Known rows, with every way that one mark hangs from another
j_95{j_230{j_443{j_839} j_665 j_755}}: [-13  16   4   9  -4  19   7  13  47 -32   0 -21 -32  -5  38 -39  34 -13
 -12 -28 -31 -19   5]
j_95{j_230{j_665 j_755}}: [  1  13  12 -10  -9  27  11   5  43 -29 -11 -16 -26   4  12 -36   9  -6
   6 -15 -34 -30   6]
j_95{j_230{j_443 j_665 j_755}}: [ -6  18   9   1  -9  21   6   9  51 -31 -11 -11 -27   0  22 -39  27  -7
  -2 -17 -33 -21  14]
j_443{j_839{j_95{j_230{j_665}}}}: [-10  18  -4   3 -10  19  12  -9  46 -36   1 -27 -38  12  26 -37   7  -7
 -18 -16 -22 -28 -10]
j_839{j_95{j_230} j_443}: [-22  12  13  16  -1  15  20 -12  58 -31   0  -8 -28  22  17 -27  -4  -7
 -13 -20 -30 -36   2]
j_755{j_230 j_839}: [  9  45   8  13 -16  -4   5   8  41  -6   5 -17  -2   8  11 -26 -20  12
 -30   6 -15 -29   2]
j_839{j_95{j_230} j_443 j_665}: [ -8  23  20   6  -7  16  11 -11  51 -34  -3 -22 -33  28   6 -34   3   5
 -12 -24 -21  -9   1]
j_835{j_443{j_839{j_95{j_230}}} j_665}: [-24  13 -21  -2 -10  26   8 -19  55 -31  26 -54 -33  23  46 -22   0 -25
 -25 -11 -42 -16 -12]
j_755{j_230{j_665} j_839}: [ 15  51   5   0 -31  -4  -2   9  48 -13  -6 -19  -9   7   9 -36  -4  19
 -22   8 -16 -17  -8]
j_839{j_95{j_230{j_443}}}: [-11  18   5  11  -7  14  16 -12  55 -34  -3  -7 -31  18  17 -28   2  -4
 -22  -5 -25 -35  15]
j_755{j_839}: [  6  25   7   1   1   6   1  11  27 -24  -5 -22  -7   8  11 -32 -18   9
 -24  -2  -6 -30  -4]
j_443{j_839}: [ -8  20  -1   5  20  16  21   8  23 -23   6 -39 -15   2  34 -22   1 -17
 -20 -10 -11 -26   0]
j_230{j_443 j_665}: [  4  32  -2  -6  -5   9   6   9  44 -32 -23 -25 -20   7  26 -33  35   0
 -10   5 -14  -7   6]
j_839{j_443}: [-15  18  10   7  17  12  21   8  38 -21  -4 -21  -8   9  28 -19   4 -11
 -10 -12 -16 -21   3]
j_755{j_230{j_95 j_443 j_665} j_839}: [  9  58  -9  15 -26  -9  -9   5  72   2 -10 -16   3  13  29 -38  24  23
 -26  -4 -15  -8 -10]
j_95{j_230}: [ -1  12   0 -13  -1  24  21   3  26 -28   4 -12 -27  10   5 -12 -11 -11
 -15 -13 -25 -37   9]
j_230{j_443}: [ -2  26   1   5  10   8  14  10  37 -25 -10 -22 -13   8  28 -18  17  -7
 -19   2 -13 -19  18]
j_839{j_95 j_443 j_665}: [ -6  29  23  13   4   7  10 -11  51 -28 -15 -35 -18  28  17 -39   6   9
  -6  -8  -8  -2  -1]
j_839{j_95{j_230{j_755}} j_443 j_665}: [-14  18  33  19   0  17  10 -12  59 -30  -5 -25 -25  23  13 -46   3   3
   1 -29 -26 -14   7]
j_835{j_443}: [-10  10  -8  -9   9  24  19  -2  42 -19   3 -49 -10  25  11 -21  -8 -12
 -15   2 -26 -20  -2]
j_230{j_95 j_443 j_665}: [  4  34 -14  -4   0  11   4   0  60 -16 -24 -26  -7  15  36 -30  43   7
  -6  -9 -14  -6  -5]
j_755{j_839{j_95{j_230} j_665}}: [ 12  32  16   2 -21  10  -6 -10  35 -35  -4 -23 -29  25  -9 -47 -19  23
 -26 -13  -7 -17  -7]
j_755{j_839{j_443}}: [ -9  25  12  12   6   1   3  13  37 -25  -1 -18  -7   7  20 -34  -8   7
 -24 -13  -9 -25  -9]
j_443{j_839{j_95{j_230{j_665 j_755}}}}: [-14  13  10  14  -3  19  11  -7  53 -31   0 -28 -30   8  32 -48   6  -9
  -5 -20 -27 -33  -3]

Rows
[  0  30   4   7 -28   5  -9  -4  56 -42 -11  -7 -31  17   9 -50   5  17
 -25  -7 -15 -26  -7]  j_755{j_839{j_95{j_230{j_443 j_665}}}}
[ -5  19  28  25   7   4   1  -7  53 -21 -10 -24   0  10  21 -58 -23  13
  -5   1 -11 -43   7]  j_230{j_755{j_839{j_95}}}
[-22  14  23  19  -8  17  11 -11  71 -31 -12 -11 -28  15  24 -48  10  -1
   9 -21 -35 -29   0]  j_839{j_95{j_230{j_665 j_755}} j_443}
[ -9  31  -3  15  -5   7   5  -2  57 -37 -14 -34 -30  11  42 -44  38  -2
 -20  -2 -12  -8  -3]  j_230{j_443{j_839{j_95}} j_665}
[-11  11  12   8   5  19  15   7  45 -23   0 -10 -18   2  23 -29  12 -12
 -12 -17 -32 -33  23]  j_95{j_230{j_443 j_755}}
[ 15  55  20  16 -28  -7  -4 -10  51 -12  -5 -30  -8  23   1 -46 -19  30
 -27   8  -8  -9  -1]  j_755{j_230 j_839{j_95 j_665}}
[  0  25  -4 -14 -16  20   8   8  41 -37 -10 -10 -34   6  14 -26  29  -5
 -16 -12 -25 -17   4]  j_95{j_230{j_443 j_665}}
[ -1  31  10  10   7  11   9 -11  36 -29  -3 -52 -23  19  27 -42   2   1
 -17  -8  -5  -7  -4]  j_443{j_839{j_95 j_665}}
[  3  35  14  20  10   3 -13   3  58  -6 -12 -32  11  13  30 -54  19  21
 -10 -21  -7  -4   3]  j_230{j_95 j_443 j_755{j_839{j_665}}}
[  5  22   5  -1   9  20   5  -4  65  -6 -25 -33   7  12  33 -45  18   6
  23 -11 -21 -20  -1]  j_230{j_95 j_665 j_755}
[-21  10 -14  -1 -13  25  12 -14  60 -32  10 -50 -36  29  18 -39   7 -12
 -21 -16 -35 -19 -21]  j_835{j_443{j_839{j_95{j_230{j_665}}}}}
[-16  15  -5   1  -8  25  13 -16  47 -31  16 -61 -33  34  10 -37   0  -9
 -26 -21 -28  -8 -16]  j_835{j_443{j_839{j_95{j_230} j_665}}}
[-11  20  12  12   7  21  10   9  35 -27   7 -28 -29   1  31 -36  25 -10
 -19 -32 -24 -11  13]  j_95{j_230{j_443{j_839{j_665}} j_755}}
[ -9  29   6  25  25  12   4   0  54  -6  -3 -45   4   9  54 -45  38  -1
  -7 -31 -12   1   4]  j_230{j_95 j_443{j_839{j_665}} j_755}
[-15  15  -1  12   2  17  20 -11  40 -31  13 -26 -31  13  26 -28  -6 -13
 -22 -18 -21 -39  -2]  j_443{j_839{j_95{j_230}}}
[ 11  31  16  10  10  11  -8  -2  47  -5 -12 -38  12  15  20 -54  -4  20
   1 -21  -7 -14  -3]  j_230{j_95 j_755{j_839{j_665}}}
[-13  19  -3   5   3  21  11 -14  50 -28   9 -71 -22  35  19 -42   1  -5
 -22  -9 -19  -1 -14]  j_835{j_443{j_839{j_95 j_665}}}
[-15  11  17  20   0  16  14 -13  63 -28  -5 -11 -20  14  26 -40   2  -4
  -7  -9 -30 -40  21]  j_839{j_95{j_230{j_443 j_755}}}
[ -6  48  -1  24 -20  -4  11  -3  68 -14  -4 -27 -19   9  42 -38  32   0
 -25   5 -20 -10   3]  j_755{j_230{j_443{j_839{j_95}} j_665}}
[  1  19   4  -6 -19  19  12 -14  55 -36 -12 -15 -34  19   5 -35   0   3
  -5  -3 -23 -32  -1]  j_839{j_95{j_230{j_665}}}
[ -8  19  -8  -6   6  25  11  -1  31 -23  10 -71 -18  25  18 -31   8 -10
 -24 -13 -17   3 -14]  j_835{j_443{j_839{j_665}}}
[ -3  28   2  10   8  13   2   1  71 -10 -25 -27   6   7  45 -50  43   4
  12 -13 -21 -12   4]  j_230{j_95 j_443 j_665 j_755}
[-13  28 -18  17  22  10  14   1  49  -9   4 -32  -2   9  53 -23  31 -11
 -24 -22 -13 -16  -3]  j_230{j_95 j_443{j_839}}
[-17  17  10   7 -15  15  12 -10  64 -37  -9  -9 -34  21  18 -37  10   0
  -6 -18 -28 -26  -6]  j_839{j_95{j_230{j_665}} j_443}
[  9  59  16  26 -28 -14  -8  -6  60 -14  -4 -23 -11  21  13 -49   1  29
 -38   6  -7  -2   6]  j_755{j_230{j_443} j_839{j_95 j_665}}
